Known rows, with every step that occurs:
W, T, K: [-10.7   6.5   8.1  25.1  26.3  -3.6   5.2 -22.2  -4.0 -14.5  43.4  -3.9
  17.9  -0.2  16.1  20.9  40.2 -16.6   4.9  19.3   1.6 -15.7  -2.5  10.6
  -7.2   5.3]
D, Z, K: [ -9.6   3.3   1.7  -4.3 -11.1   0.5  16.9  -4.7   0.5   0.4  11.1  17.6
   8.3  12.2 -25.7   8.9  11.1  15.8  -7.7  11.2   0.6  -2.5 -21.5  12.0
  15.3   9.5]
T, Q: [ 12.6   1.7   8.5  -0.5   6.1  -2.3  10.6 -20.9  -6.9 -12.4   1.2   4.9
  -5.4  -1.4   3.3   0.2   2.8   6.4  15.7  -5.1 -12.9   6.3   6.0 -15.1
  -4.9  13.7]
W, T, D, Z: [ -4.8   5.3  -5.4  24.8  20.7  10.9   1.4 -13.9  -5.3 -51.5  34.3  -7.4
  15.5  13.1  -1.7  -8.3  49.1  -5.5  16.4   0.3  10.9 -12.0  -4.7   2.7
  -5.2  15.6]
P, Y, J, W, T, D: [ 41.3 -14.2  17.5  31.3   6.4 -18.3 -20.9   3.2 -13.5 -45.6  53.7  -8.9
  -3.9  -2.7  19.1  12.1  76.3 -37.5  35.2 -10.1  17.1 -23.9  47.3   0.7
  22.5  10.9]
W, T, Q, Z, D: [ -8.7  -9.7   1.2  -4.6   9.3   0.1  19.8 -41.0 -22.7 -39.5   6.8  -9.9
  -9.6   5.4   6.5   5.0  29.4 -18.4  21.8  24.1 -17.1   5.4  12.4  17.5
   5.2  -0.8]
P, Y: [ 11.3 -16.3  22.5  15.2 -15.5 -15.2  -6.3   3.0   6.5  -3.0   8.6 -17.5
  -4.8  -6.0  -3.5  -1.8  -7.3 -11.4   6.5  -3.9  -0.1  -8.4  11.5   2.5
  -0.1  -2.6]
T, D: [ 15.2   2.3  -5.3   1.8   8.6  -1.5   5.0  -1.4 -14.5 -22.8  26.4  -2.4
  -8.8   4.7  12.1  -6.5   3.9   3.2  23.6  -8.0  -6.6  -9.2   9.3  -7.1
   5.2  16.7]
D, Z: [ -5.7  -0.4   6.4   7.8  -1.6  10.0  11.1   2.1   5.9  -7.5  -4.4   0.9
  14.3  11.4 -17.4  -7.5  15.5   4.6  -9.4   0.9   4.9   2.0 -15.1  -1.9
  -3.0   7.0]
T, W: [ -6.7  10.0  10.1  11.2  -8.3   8.4   1.5   3.0 -18.3 -19.6  15.7   2.5
  -9.1  -2.4   5.8   5.8  11.7  10.1   9.5   7.5 -19.1   8.2  -2.9  -4.9
   7.1   9.2]
Z, Y: [ 11.1  -4.0  18.1  -9.2 -15.5 -10.0   0.9   4.9   4.4   6.8  14.9 -11.9
 -12.7  -7.4   1.0   8.8 -15.9   0.4  18.3  -5.5 -14.8   8.7   2.3  13.5
 -17.1   4.5]
Z, Y, J, W: [ 39.0  -7.1  24.8  -9.4 -15.4 -14.2  -7.2  22.7  -3.7   6.8  23.0   5.7
 -10.8  -5.7  10.9  24.7  36.9 -14.3  21.4  -9.6  -2.0   6.8  29.6   7.5
   9.7   7.6]
W, T, Q: [  0.7   6.5   5.0  15.2  21.9   0.2  -4.1 -35.5  -3.7 -32.3  12.4  -2.5
   4.7  -4.7   6.6   6.6  32.1  -7.1  15.5   1.5   0.9   1.4   5.0  -3.3
 -12.6   4.6]
Y, J, W, T, Q, Z: [ 11.1 -10.7  13.3  10.5  15.7   1.1  -3.0 -17.6 -22.4 -24.6   5.0   3.6
  -5.5   2.3  11.7  20.3  86.1 -30.9  18.5  18.9   8.4   8.6  18.1  -0.5
  10.8  -1.1]
P, D, Z, Y, J, W: [ 44.1 -24.2  24.4   4.6 -21.5  -5.7  11.7  28.3   1.0 -21.0  24.4  -2.4
  -0.9   7.8  10.4  13.3  42.7 -19.6  12.5 -11.3 -10.4  -0.8  54.0  -0.2
  30.0  20.9]
D, Z, Y, J, W, T, Q: [ 34.8  -2.3  34.6  12.0   2.9  -2.4   0.1  -9.4  -0.9 -34.2  30.9   5.8
   8.6   0.4   0.9  22.9  82.4 -18.1  28.9  -6.0   2.5  10.7  21.0   2.0
  -6.0  20.1]
J, W, T, K: [-15.0   9.3   0.1  22.5  30.0  -5.5  -5.9  -9.9 -11.4  -5.8  34.7   9.4
   7.7   1.8  24.5  28.8  70.4 -25.1   2.7  21.0   4.0 -14.8  12.2   4.8
   2.8   7.9]
J, W, T: [-18.0   5.8  -9.9  12.8  18.0   0.0 -23.0  -3.1  -2.7 -14.3   4.7   5.9
  -0.8   0.6  11.2  12.5  58.4 -22.1  -2.0   8.0  13.5  -5.7  16.3   8.3
   2.0  -8.5]
D, Z, Y, J, W, T, K: [ 26.2  -0.8  35.0  22.3   7.2  -6.1   7.9   3.8  -2.5 -16.9  59.0   3.7
  21.3   5.3  10.8  38.7  91.5 -26.2  17.7  11.4   2.4  -6.8  14.6  14.8
  -1.1  20.6]
D, Z, Y, J, W, T: [ 22.4  -4.3  25.0  12.2  -3.2  -1.1  -9.4   8.9   6.3 -22.4  29.4   0.8
  13.7   2.9  -3.1  21.6  80.9 -24.7  13.0  -2.6  14.1   1.8  16.3  16.8
  -0.8   5.5]
Q, T: [ -5.6  -3.0  -3.5   3.5   7.4   2.6   3.7   2.6  -6.3   9.1  -6.1  -3.1
  -2.9  -6.4  -5.2  -7.8   1.9 -26.0   0.9   4.7   4.3  -2.4 -11.7  -1.0
   8.9 -16.1]
Y, J: [34.7 -6.1 10.1  0.6 -5.2  0.6  2.8  5.4 -3.1 -9.2 15.7  4.9 10.7 -1.3
  0.2  7.3 20.0 -7.3  6.8 -7.1  9.1 -2.4 11.0  0.5 18.1  3.7]
P, Q: [ -5.8 -17.0   7.2  -3.5   9.7  -7.0  -5.6  -5.1  -8.9 -26.2 -10.2  -6.4
  -1.1 -11.9   3.6   3.5  -0.9   9.4   1.5  -8.7  10.1  -7.8  26.3 -17.0
  -1.0   8.9]
P, Y, J, W, T: [ 26.5 -16.0  24.9  29.2  -1.3 -15.9 -24.4   4.6   1.3 -23.1  28.0  -8.3
   5.4  -6.5   8.4  18.4  72.3 -40.9  10.2  -2.5  23.4 -14.4  39.3   7.0
  18.2  -7.7]

Rows:
[-11.5  -8.6  20.2   0.6   6.7  -9.5  -5.2 -15.8 -15.2  -8.8   6.8 -13.3
 -27.7  -4.2  13.9  22.2  49.6 -23.1  27.4  20.5 -16.0  19.9  10.5  13.7
 -22.8  -0.4]  J, W, T, Q, Z, Y
[  7.8  -5.8   9.3   0.4   9.4  -9.4   5.5 -26.6 -27.6 -17.5  20.3  19.9
 -10.7   0.6   2.6  36.2  82.2 -21.2  19.8  27.0   4.8   4.5  12.2  11.9
  29.7   1.3]  Y, J, W, T, Q, Z, K
[  2.9 -17.3   2.0  16.5  -5.7   7.6  18.4   5.0   4.6 -26.1   1.9  -7.8
  11.1  14.1   0.2 -12.0   7.2  -4.5  -9.5  -1.3  -6.6  -7.9  23.3  -7.6
  22.5  12.5]  P, D, Z
[ 31.6 -30.4  30.1   8.6  -7.4 -18.6   7.9 -21.0 -24.4 -41.7  25.0  -8.9
 -14.9  -0.1  13.3  18.0  71.4 -45.0  32.5  17.1  -5.5  -4.5  48.9  12.8
  31.3   1.0]  P, Y, J, W, T, Q, Z, D
[ 40.8  -2.2  28.0   5.4   5.9 -11.1 -10.7 -13.4  -6.9 -27.9  36.4   2.6
  -7.3 -10.9  16.7  30.0  67.5 -22.1  37.5  -7.5  -4.0   9.4  35.4   3.3
  -1.7  13.5]  Z, Y, J, W, T, Q
[  0.4   3.3   6.4  12.5  10.8  -3.8  -8.9   3.7  -6.7 -37.1  42.3  -6.4
  -6.5   7.7   9.3   8.4  63.3 -14.4  29.6  -3.2  -1.5  -4.5  15.5  10.4
 -12.6  20.9]  J, W, T, D, Z, Y
[  0.2   6.3 -10.8  15.9  23.0   0.0  -8.6 -17.8 -10.3 -44.8  37.2  -8.4
   0.0   2.4  16.0  -1.5  33.5 -10.2  23.7  -2.2   5.0 -13.7   9.1   4.6
  -4.0   8.0]  W, T, D
[  2.0  -1.4  -5.0  12.1  13.8  11.5  18.9   5.2 -15.0 -21.9  16.9  -3.4
   4.0   9.3 -10.2 -21.3  24.1 -17.8  16.1  -0.9   1.4  -9.3 -16.5  -8.3
   9.8   8.8]  Q, T, D, Z
[  8.7 -16.5  22.4   1.8  -5.7  -8.2 -11.1   8.5 -12.0  -6.5  19.9 -13.5
 -12.1  -4.1   8.8  30.0  67.4 -37.4  20.5  18.4   3.5  11.0  16.0  28.1
   1.2 -10.2]  Q, Z, Y, J, W, T
[ 22.6 -14.4  16.5   3.7   3.5 -10.0  -6.8   6.2 -24.3 -30.5  46.3 -15.3
 -20.3   0.7  21.5  23.4  72.1 -34.0  44.4  11.6  -0.9   2.8  25.0  21.1
   4.9   6.5]  Q, Z, Y, J, W, T, D
[ -7.4 -17.3  13.5   9.9  30.0  -8.4  14.9 -10.1 -23.9 -10.7  11.5  -6.2
   4.0 -17.2  10.9  12.7  14.5 -19.6   7.4  11.3   3.0 -19.0  11.4 -17.6
   8.4   8.3]  P, Q, T, K
[ 33.1 -17.9  32.5  30.3   5.5  -8.2  15.0   5.1  -3.4 -35.5  65.7  -5.4
  16.4   7.5  26.7  34.0  81.9 -36.7  16.6   8.5  -8.0 -16.3  52.5  10.4
  23.4  25.6]  P, D, Z, Y, J, W, T, K
[  4.9   5.2  -5.7  -1.7  -0.8  -2.4  22.1  -6.7 -13.3 -21.9  35.8  15.6
   1.0  15.4 -13.6   1.6  16.1  18.5  15.9   2.2  -5.4 -12.0 -10.5   5.2
  21.5  25.6]  T, D, Z, K
[ 35.5 -18.9  34.6 -13.1 -13.6 -11.3  10.3   2.9 -20.6   2.3   8.2  -0.3
 -27.5  -2.0  10.7  23.9  43.0 -15.3  35.0   7.9 -19.9  23.9  22.2   0.6
   2.3  13.9]  T, Q, Z, Y, J, W
[ 22.4 -26.9  35.8  26.7  -0.1 -13.8  -8.9 -13.8 -15.6 -26.7  14.9 -13.3
  -8.8  -4.2   7.8  18.7  78.7 -43.7  24.2  17.1   7.4   0.8  29.1   1.2
  11.5  -1.3]  P, Y, J, W, T, Q, Z
[ 30.2 -20.8  22.1  19.9  -7.8  -3.5  -2.2  11.5   4.3 -42.1  34.9  -8.8
   8.9   4.2  14.0  17.4  69.9 -34.1  14.2  -4.9   3.2  -5.5  55.4  12.2
  24.4  11.9]  P, D, Z, Y, J, W, T
[ 49.6 -27.0  31.7   7.8 -25.8  -2.8  21.1  15.0   7.1 -27.8  33.4 -15.4
  10.1   4.1   2.2   5.9  10.5 -12.2  14.5 -13.4 -10.5  -1.9  38.8   5.8
  21.7  21.6]  P, D, Z, Y, J
[ 41.0  -1.0  14.4   5.0   7.5 -13.5 -15.5   5.3 -14.6 -39.0  61.3  -3.5
 -10.6  -4.1  26.4  24.2  68.4 -25.6  46.2 -11.0   2.5  -6.7  39.8  12.9
   6.0  16.4]  Z, Y, J, W, T, D
[ 40.8  -4.2  23.5  15.9   2.1  -0.2   4.6  -5.5  -1.3 -54.7  63.1 -14.9
  13.4   4.3   0.1   8.2  54.4 -11.9  40.0 -11.7   6.4  -6.5   9.8  15.1
  -5.2  23.4]  W, T, D, Z, Y, J
[ 46.2  -9.4  29.8  -7.8 -18.9 -10.5   4.0  10.6   2.5  -3.0  30.2  -7.0
  -1.8  -9.7   1.3  17.8   3.5  -6.7  23.7 -11.4  -4.8   7.2  15.4  11.8
   0.2   8.0]  Z, Y, J
[ 38.6 -27.3  26.9  -2.4   8.2  -9.3   5.5  19.4 -29.0 -42.7  27.4  -5.1
  -7.4  -9.4   3.6   6.7  59.0 -21.7  40.0 -19.2   9.4  -9.5  39.8 -19.6
  18.3  25.0]  P, Q, T, D, Z, Y, J, W
[ 47.9  -6.5  21.7  -1.5  -8.8  -5.9   8.6  24.3 -13.0 -24.4  43.7   6.3
  -5.6   9.8   4.4  10.3  57.3  -5.3  35.6 -15.6  -5.2  -0.4  25.2  -3.4
  11.2  32.0]  T, D, Z, Y, J, W
[ 21.5 -13.3   6.6  -7.2   6.8  -3.6  13.0 -23.3 -32.2 -39.9  14.7   8.1
 -10.8   6.8  16.0  20.9  80.0 -34.5  25.7  19.8  -6.9   4.3  37.5   9.6
  31.4   1.8]  Y, J, W, T, Q, Z, D
[ -4.2   8.0  -2.0  13.5  26.8  -2.9 -14.3 -23.9 -10.8 -24.5   7.1  10.4
  -4.9  -1.1  15.4  12.6  62.7 -15.7  13.2   3.4   1.6   0.9  19.9  -9.1
  -3.3   5.4]  J, W, T, Q
[  7.7 -31.0  41.3   9.5  15.8 -20.0   0.4  -3.7 -27.6 -27.4  37.6 -15.2
  -4.8 -14.5  26.0  49.0  76.8 -30.8  26.8  23.4   4.5  -6.0  40.6  10.2
   0.0  13.8]  P, Q, Z, Y, J, W, T, K
